Each row was made from one path, in order. Every step used is in the known rows, and no mark comes twice. Write each row's path.
Known rows
pasev, gotad: [-0.15  0.36 -0.09  0.52  0.28 -0.17  0.28  0.37  0.04  0.24  0.13 -0.30
 -0.15 -0.12 -0.15  0.05 -0.51  0.42]
pasev, gotad, nesu, bozin: [ 0.01  0.28 -0.09  0.31 -0.15  0.03  0.28  0.37  0.33  0.27  0.24 -0.26
 -0.51 -0.04 -0.09  0.08 -0.40  0.46]
kibe, nesu: [-0.03  0.03 -0.20  0.63  0.61 -0.28 -0.01  0.09 -0.25 -0.08  0.00  0.15
  0.05 -0.26  0.04  0.05 -0.20  0.29]
nesu, bozin, kibe, gotad: [-0.13 -0.01  0.03  0.27  0.12 -0.08  0.04  0.31  0.20  0.00  0.09 -0.22
 -0.23 -0.14  0.18 -0.26 -0.09  0.54]
sevu, zilu, bozin: [-0.31  0.39 -0.28  0.91  0.18 -0.34  0.00  0.11  0.29  0.19 -0.18 -0.28
 -0.22 -0.01 -0.22 -0.07 -0.18  0.33]
sevu, zilu: [-0.38  0.35 -0.29  0.74  0.27 -0.25 -0.04  0.11 -0.08  0.26 -0.05 -0.25
 -0.11 -0.07  0.04  0.01 -0.22  0.50]
zilu, bozin: [-0.32  0.23 -0.13  0.77  0.38 -0.26  0.16  0.15  0.23  0.13 -0.08 -0.23
 -0.21 -0.23 -0.28  0.03 -0.24  0.33]
sevu, zilu, bozin, kibe: [-0.27  0.37 -0.21  0.90  0.07 -0.28  0.02  0.12  0.36  0.17 -0.18 -0.35
 -0.23 -0.09 -0.08 -0.07 -0.13  0.40]
pasev, gotad, nesu, bozin, kibe: [ 0.03  0.26 -0.02  0.28 -0.25  0.10  0.31  0.38  0.40  0.26  0.25 -0.33
 -0.53 -0.11  0.06  0.08 -0.37  0.54]
bozin, nesu, gotad: [-0.08  0.19 -0.15  0.46  0.50 -0.08  0.07  0.14 -0.18 -0.05  0.04  0.07
 -0.17 -0.16  0.19 -0.10 -0.22  0.38]
nesu, gotad, pasev, bozin: [-0.27  0.16  0.16  0.37  0.21  0.10  0.13  0.15  0.22  0.40  0.11 -0.33
 -0.37 -0.06  0.03 -0.09 -0.28  0.52]
pasev, bozin, kibe, nesu, gotad: [ 0.08 -0.05  0.09  0.34  0.22 -0.03 -0.01  0.14  0.11 -0.09 -0.02  0.01
 -0.26 -0.19  0.22 -0.20 -0.13  0.40]
gotad, pasev, bozin: [-0.24  0.11 -0.11  0.52  0.28  0.07  0.18  0.15  0.13  0.34  0.08 -0.41
 -0.23 -0.11  0.09 -0.01 -0.18  0.48]
sevu, zilu, bozin, pasev: [-0.22  0.26 -0.22  0.86  0.14 -0.23 -0.05  0.03  0.25  0.34 -0.16 -0.25
 -0.12 -0.02 -0.13 -0.04 -0.19  0.35]
gotad, pasev: [-0.36  0.22 -0.07  0.64  0.49 -0.08  0.15  0.11 -0.06  0.38  0.13 -0.26
 -0.07 -0.19 -0.02  0.16 -0.30  0.48]
sevu, zilu, bozin, kibe, nesu, gotad, pasev: [ 0.07  0.26  0.05  0.82  0.14 -0.28 -0.14  0.03  0.40  0.13 -0.12  0.05
 -0.21  0.13 -0.07 -0.14 -0.14  0.21]
bozin, kibe, gotad, nesu: [ 0.02  0.19 -0.13  0.48  0.27 -0.23  0.08  0.40  0.04  0.04  0.16 -0.09
 -0.06 -0.22  0.19  0.02 -0.39  0.35]
pasev, gotad, nesu: [ 0.00  0.41 -0.17  0.51  0.13 -0.14  0.31  0.42  0.11  0.28  0.23 -0.23
 -0.25 -0.11 -0.11  0.20 -0.61  0.34]
zilu, bozin, kibe: [-0.30  0.22 -0.06  0.75  0.27 -0.19  0.18  0.16  0.30  0.12 -0.08 -0.31
 -0.22 -0.32 -0.14  0.03 -0.21  0.40]
bozin, pasev, gotad, nesu: [ 0.09  0.28 -0.11  0.48  0.11 -0.03  0.27  0.34  0.07  0.44  0.23 -0.19
 -0.16 -0.11 -0.01  0.22 -0.62  0.37]
kibe, gotad: [-0.17  0.14 -0.12  0.50  0.51 -0.33  0.04  0.35 -0.10  0.02  0.07 -0.11
  0.04 -0.14  0.01 -0.12 -0.34  0.34]

Write each row's path
[-0.14 -0.02 -0.07  0.34  0.02  0.16  0.10  0.06  0.12  0.40  0.18 -0.13
 -0.36 -0.23  0.14  0.15 -0.20  0.58] => gotad, nesu, bozin, pasev
[-0.21  0.11 -0.04  0.49  0.17  0.14  0.19  0.17  0.20  0.32  0.08 -0.48
 -0.24 -0.19  0.23 -0.02 -0.14  0.56] => gotad, pasev, bozin, kibe
[-0.30 -0.07 -0.01  0.33  0.17  0.13  0.08  0.02  0.07  0.35  0.09 -0.22
 -0.26 -0.22  0.10  0.00 -0.10  0.65] => nesu, bozin, pasev
[-0.06  0.09  0.05  0.26 -0.03  0.12  0.23  0.25  0.24  0.40  0.18 -0.31
 -0.32 -0.03 -0.02 -0.05 -0.31  0.57] => nesu, bozin, pasev, gotad
[ 0.01  0.38 -0.28  0.78  0.20 -0.26 -0.07  0.11  0.24 -0.06 -0.19 -0.01
 -0.29  0.13 -0.01 -0.27 -0.10  0.21] => sevu, zilu, bozin, nesu, gotad
[ 0.30 -0.08 -0.02  0.29  0.09  0.00  0.10  0.20  0.13  0.11  0.11  0.05
 -0.17  0.00  0.04 -0.10 -0.21  0.36] => kibe, nesu, bozin, pasev, gotad
[ 0.04  0.41 -0.22  0.81  0.21 -0.18 -0.04  0.06  0.32  0.12 -0.11 -0.06
 -0.27  0.24  0.00 -0.22 -0.10  0.19] => sevu, zilu, bozin, nesu, gotad, pasev
[ 0.15  0.32 -0.10  0.65  0.01 -0.13  0.31  0.35  0.44  0.38  0.10 -0.22
 -0.26 -0.05 -0.27  0.15 -0.58  0.19] => zilu, bozin, pasev, gotad, nesu
[-0.20  0.10 -0.07  0.35 -0.06  0.10  0.15  0.15  0.23  0.22  0.16 -0.24
 -0.47 -0.30  0.18  0.13 -0.15  0.63] => gotad, nesu, bozin, kibe
[-0.35  0.05  0.01  0.36  0.08  0.08  0.14  0.11  0.16  0.18  0.07 -0.31
 -0.37 -0.29  0.14 -0.02 -0.05  0.70] => nesu, bozin, kibe
[-0.01  0.08  0.18  0.51  0.45 -0.09  0.00  0.06 -0.03  0.14  0.11  0.12
 -0.08 -0.16  0.13  0.02 -0.25  0.37] => bozin, kibe, nesu, gotad, pasev
[-0.07  0.24 -0.03  0.47  0.26 -0.05  0.25  0.30  0.01  0.39  0.15 -0.27
 -0.06 -0.12 -0.04  0.07 -0.51  0.45] => bozin, pasev, gotad
[ 0.10  0.37 -0.25  0.80 -0.04 -0.40 -0.06  0.36  0.47  0.04 -0.07 -0.17
 -0.19  0.07  0.00 -0.15 -0.27  0.17] => sevu, zilu, bozin, kibe, gotad, nesu
[-0.05  0.22 -0.08  0.50  0.51  0.00  0.10  0.10 -0.10  0.12  0.12  0.01
 -0.15 -0.05  0.19 -0.05 -0.23  0.36] => bozin, nesu, gotad, pasev
[ 0.11  0.08 -0.36  0.52  0.36  0.12  0.16  0.14  0.00  0.03  0.03 -0.22
 -0.16 -0.03  0.35 -0.14  0.00  0.33] => gotad, pasev, bozin, nesu
[-0.24  0.15  0.22  0.34  0.10  0.17  0.15  0.16  0.29  0.38  0.12 -0.39
 -0.38 -0.13  0.17 -0.09 -0.24  0.59] => nesu, gotad, pasev, bozin, kibe
[-0.04  0.06  0.12  0.45  0.43 -0.17 -0.03  0.10 -0.09 -0.04  0.04  0.17
 -0.10 -0.28  0.12 -0.03 -0.25  0.40] => bozin, kibe, nesu, gotad
[ 0.10 -0.02  0.09  0.39  0.34 -0.02  0.00  0.10  0.11  0.11  0.06  0.04
 -0.23 -0.01  0.09 -0.14 -0.18  0.30] => kibe, nesu, gotad, pasev, bozin
[ 0.12 -0.09 -0.17  0.49  0.29 -0.06  0.03  0.16  0.02 -0.15 -0.06 -0.07
 -0.11 -0.25  0.28 -0.12 -0.03  0.37] => pasev, bozin, kibe, nesu
[ 0.02  0.42 -0.17  0.78 -0.04 -0.24  0.11  0.26  0.42  0.39 -0.08 -0.34
 -0.18  0.17 -0.25 -0.10 -0.40  0.27] => sevu, zilu, bozin, pasev, gotad
[-0.01  0.19 -0.19  0.51  0.36 -0.29  0.06  0.39 -0.02  0.06  0.16 -0.03
 -0.07 -0.15  0.04  0.02 -0.44  0.26] => kibe, gotad, nesu
[ 0.16 -0.06 -0.09  0.53  0.31  0.02  0.05  0.11  0.09  0.05  0.02 -0.11
 -0.09 -0.14  0.29 -0.07 -0.04  0.34] => gotad, pasev, bozin, kibe, nesu
[ 0.06  0.12  0.19  0.68  0.35 -0.19  0.04  0.07  0.35  0.08 -0.01  0.10
 -0.20 -0.09 -0.13 -0.05 -0.21  0.20] => zilu, bozin, kibe, nesu, gotad, pasev
[ 0.08 -0.07 -0.05  0.24  0.05 -0.01  0.00  0.27  0.16  0.22  0.20 -0.03
 -0.23 -0.06  0.17 -0.08 -0.24  0.42] => kibe, gotad, nesu, bozin, pasev
